What can hang from each mark
vesa: morot
vebo: sanun
sasu: morot sanun
mige: fubu vesa
morot: sasu vesa
sanun: nedogus pugaku sasu vebo
pugaku: sanun
nedogus: sanun
luse: pugaku
fubu: mige

Known rows, with every way that one mark hangs from another
sanun(nedogus pugaku sasu vebo): 13 -22 6 -61 -6 -13 9 -7 -40 6 8 17 -12 12 16 -24 -2 24 -5 7 -19 -5 -14 -38 10 -10
sasu(sanun): 6 -13 -1 3 -5 1 12 -7 -32 -3 -6 2 -12 18 18 -4 7 9 -20 17 -1 0 -4 -44 16 -7
mige(vesa): 15 -9 4 -34 -3 -3 9 -5 -24 -5 -7 10 -15 12 18 -4 9 17 3 19 12 -1 -8 -11 -8 -3
morot(sasu(sanun(nedogus vebo)) vesa): 0 -12 1 -13 -4 -6 20 3 -31 9 4 6 -36 31 17 -22 17 17 -34 17 -8 1 -4 -17 10 9
luse(pugaku(sanun)): -8 -19 -6 -21 -3 0 4 8 -26 -6 -11 5 -17 -4 14 -4 -1 30 -10 12 1 -2 -13 -22 10 2
morot(sasu(sanun) vesa): -6 -8 -1 2 -4 0 20 9 -26 8 -5 0 -38 31 18 -16 18 14 -30 17 3 2 -7 -8 13 11
morot(sasu(sanun(nedogus pugaku))): 6 -14 -2 -15 -3 -4 22 0 -35 6 -8 8 -26 20 16 -17 6 22 -28 14 -15 -4 -14 -33 12 7
morot(sasu(sanun(nedogus pugaku vebo)) vesa): 2 -15 0 -22 -5 -9 19 3 -32 12 10 9 -36 29 16 -26 9 18 -32 14 -13 -2 -13 -1 10 8
nedogus(sanun(pugaku sasu vebo)): 4 -22 3 -52 -7 -6 3 7 -31 8 1 13 -5 15 31 -23 -13 8 -10 8 -11 -7 -1 -27 21 -12
luse(pugaku(sanun(nedogus))): 1 -19 -6 -26 -2 -4 9 1 -32 -7 -7 8 -20 -6 12 -6 4 36 -14 13 -5 -2 -17 -38 7 5
nedogus(sanun(sasu(morot))): 8 -15 8 -29 -1 1 14 4 -29 0 -20 7 -11 15 36 -17 12 8 -7 11 -5 -1 -2 -47 15 -15
fubu(mige): 7 -13 -6 0 -1 4 8 -6 -34 -3 -5 5 8 7 22 -11 6 22 2 19 -10 -1 -19 -1 11 -6
pugaku(sanun(nedogus vebo)): 2 -16 -3 -28 -3 -7 0 -8 -34 -1 -1 12 -3 -3 16 -20 5 24 -16 13 -13 -2 5 -50 7 -6
sasu(morot(vesa) sanun(nedogus pugaku vebo)): 16 -18 10 -19 -3 -9 21 -12 -36 -2 10 11 -26 23 21 -23 18 10 -17 14 -19 0 -19 -12 4 -16
vebo(sanun): 10 -13 -9 -34 1 4 7 1 -32 1 -10 4 -4 5 13 -5 9 20 -23 10 -4 1 -1 -11 8 -10
sanun(pugaku sasu vebo): 1 -22 5 -54 -8 -7 4 1 -32 8 5 14 -8 15 20 -23 -9 16 0 6 -9 -4 -11 -15 14 -13
morot(sasu(sanun(nedogus)) vesa): 4 -8 0 -4 -3 -4 23 2 -33 7 -3 4 -41 29 15 -17 22 20 -34 18 -3 3 -9 -25 10 14
pugaku(sanun): -6 -13 -5 -12 -2 0 1 -2 -28 -1 -11 6 -5 -2 16 -14 5 20 -12 13 0 -1 2 -38 9 -4
mige(vesa(morot)): 22 -12 11 -28 -4 0 21 -1 -25 -6 -2 8 -16 5 16 -12 16 20 9 18 9 -2 -3 0 -2 -3
fubu(mige(vesa(morot))): 24 -11 6 -8 -3 4 19 -4 -31 -7 5 6 -1 5 23 -12 18 25 13 20 -1 -1 -17 21 4 -7
sasu(sanun(pugaku)): 8 -16 -2 -6 -6 -2 12 -5 -33 -1 1 5 -13 16 16 -9 -3 10 -18 14 -7 -4 -12 -28 17 -7
mige(fubu vesa(morot(sasu(sanun)))): 16 -10 4 -12 -4 0 24 -7 -25 1 -7 8 -37 16 9 4 22 26 -9 18 -4 -2 5 -39 2 -8
nedogus(sanun(pugaku sasu(morot(vesa)) vebo)): 4 -20 10 -49 -5 -7 9 8 -28 7 2 12 -16 22 36 -29 3 5 -6 7 -10 -3 -8 -7 13 -16

Rows
-6 -18 8 -35 -2 -1 4 -2 -28 1 -10 10 -5 7 27 -22 14 16 -7 6 -5 2 3 -42 11 -22 -> pugaku(sanun(sasu(morot) vebo))
4 -14 5 5 -4 6 30 6 -28 3 -11 0 -22 14 19 -21 17 17 -17 16 -6 -2 3 -18 21 5 -> vesa(morot(sasu(sanun)))
4 -16 11 -38 -2 -8 8 -4 -34 2 1 13 -20 9 24 -27 25 23 -14 7 -10 4 -3 -43 7 -15 -> pugaku(sanun(nedogus sasu(morot(vesa)) vebo))
-1 -24 0 -46 -6 -7 5 3 -34 -1 0 11 -20 1 16 -10 3 36 -16 7 -6 -1 -12 -48 14 -4 -> luse(pugaku(sanun(nedogus sasu vebo)))
6 -22 9 -48 -3 -4 9 4 -29 5 -6 13 -5 16 37 -27 -3 5 -4 7 -14 -6 -5 -23 14 -20 -> nedogus(sanun(pugaku sasu(morot) vebo))
6 -17 8 -5 -1 1 15 -11 -29 -7 -9 5 -7 20 28 -14 14 3 -12 17 -10 0 -3 -31 9 -23 -> sasu(morot sanun(vebo))
2 -19 3 -42 -7 -3 3 6 -30 6 -5 9 -4 17 33 -17 -4 7 -12 11 -6 -4 9 -43 21 -11 -> nedogus(sanun(sasu vebo))
14 -10 3 -28 -3 -1 21 -4 -22 1 -12 11 -34 9 7 -2 20 31 5 18 -5 -4 4 -26 -7 -4 -> mige(fubu vesa(morot(sasu)))
21 -16 7 -11 0 -5 25 -15 -38 -7 -7 9 -17 14 20 -15 16 14 -15 14 -20 -3 -21 -41 5 -16 -> sasu(morot sanun(nedogus pugaku))
23 -16 4 -60 1 -6 19 0 -41 5 2 11 -28 12 18 -18 26 28 -24 1 -15 4 -22 -10 4 -18 -> vebo(sanun(nedogus pugaku sasu(morot(vesa))))
11 -17 6 -5 -1 0 20 -9 -31 -5 -9 6 -13 16 23 -14 10 7 -10 14 -12 -2 -18 -23 8 -18 -> sasu(morot sanun(pugaku))
-6 -17 -3 -20 -5 -2 14 5 -27 9 -4 7 -17 24 20 -20 -4 11 -22 14 -11 -5 -6 -9 16 0 -> morot(sasu(sanun(pugaku vebo)))
-1 -22 -5 -36 -4 -6 4 1 -32 -6 -1 11 -15 -4 14 -11 -1 34 -14 13 -9 -3 -12 -32 8 0 -> luse(pugaku(sanun(nedogus vebo)))
16 -22 13 -61 -2 -11 15 -9 -38 1 -1 18 -13 13 23 -30 8 21 2 7 -23 -4 -19 -31 3 -20 -> sanun(nedogus pugaku sasu(morot) vebo)
6 -14 2 -30 -4 -5 5 -5 -38 1 -6 10 -16 1 15 -15 15 29 -19 7 -5 2 -2 -74 15 -5 -> pugaku(sanun(nedogus sasu))
6 -16 9 -37 -3 -4 15 8 -29 5 -5 10 -22 19 34 -24 8 9 -8 7 -6 -2 -14 -14 13 -12 -> nedogus(sanun(pugaku sasu(morot(vesa))))
23 -15 4 -51 4 0 17 -5 -41 0 -12 8 -15 9 20 -11 30 27 -23 5 -13 4 -9 -43 6 -21 -> vebo(sanun(nedogus sasu(morot)))
23 -12 4 -25 -4 -2 16 -13 -25 -4 -4 12 -25 3 5 5 18 28 10 18 -4 -4 3 -37 -6 -13 -> mige(fubu vesa(morot))
17 -10 5 -9 -2 5 23 5 -28 -1 -2 6 -9 10 25 -17 21 28 7 20 -1 -1 -15 32 5 1 -> fubu(mige(vesa(morot(sasu))))
-8 -24 6 -43 -4 -1 7 6 -26 -4 -8 8 -17 5 25 -13 7 27 -5 7 -1 0 -13 -25 12 -14 -> luse(pugaku(sanun(sasu(morot) vebo)))
14 -20 15 -58 -3 -13 17 -6 -37 4 8 17 -26 19 21 -32 16 21 -1 7 -18 0 -22 -15 1 -16 -> sanun(nedogus pugaku sasu(morot(vesa)) vebo)
5 -11 -1 -12 -4 -7 24 5 -33 9 3 7 -42 28 14 -22 14 21 -31 14 -9 0 -18 -7 10 13 -> morot(sasu(sanun(nedogus pugaku)) vesa)
2 -18 3 -41 -5 -7 2 -6 -37 3 1 12 -9 3 18 -20 10 26 -18 7 -9 0 5 -66 15 -10 -> pugaku(sanun(nedogus sasu vebo))
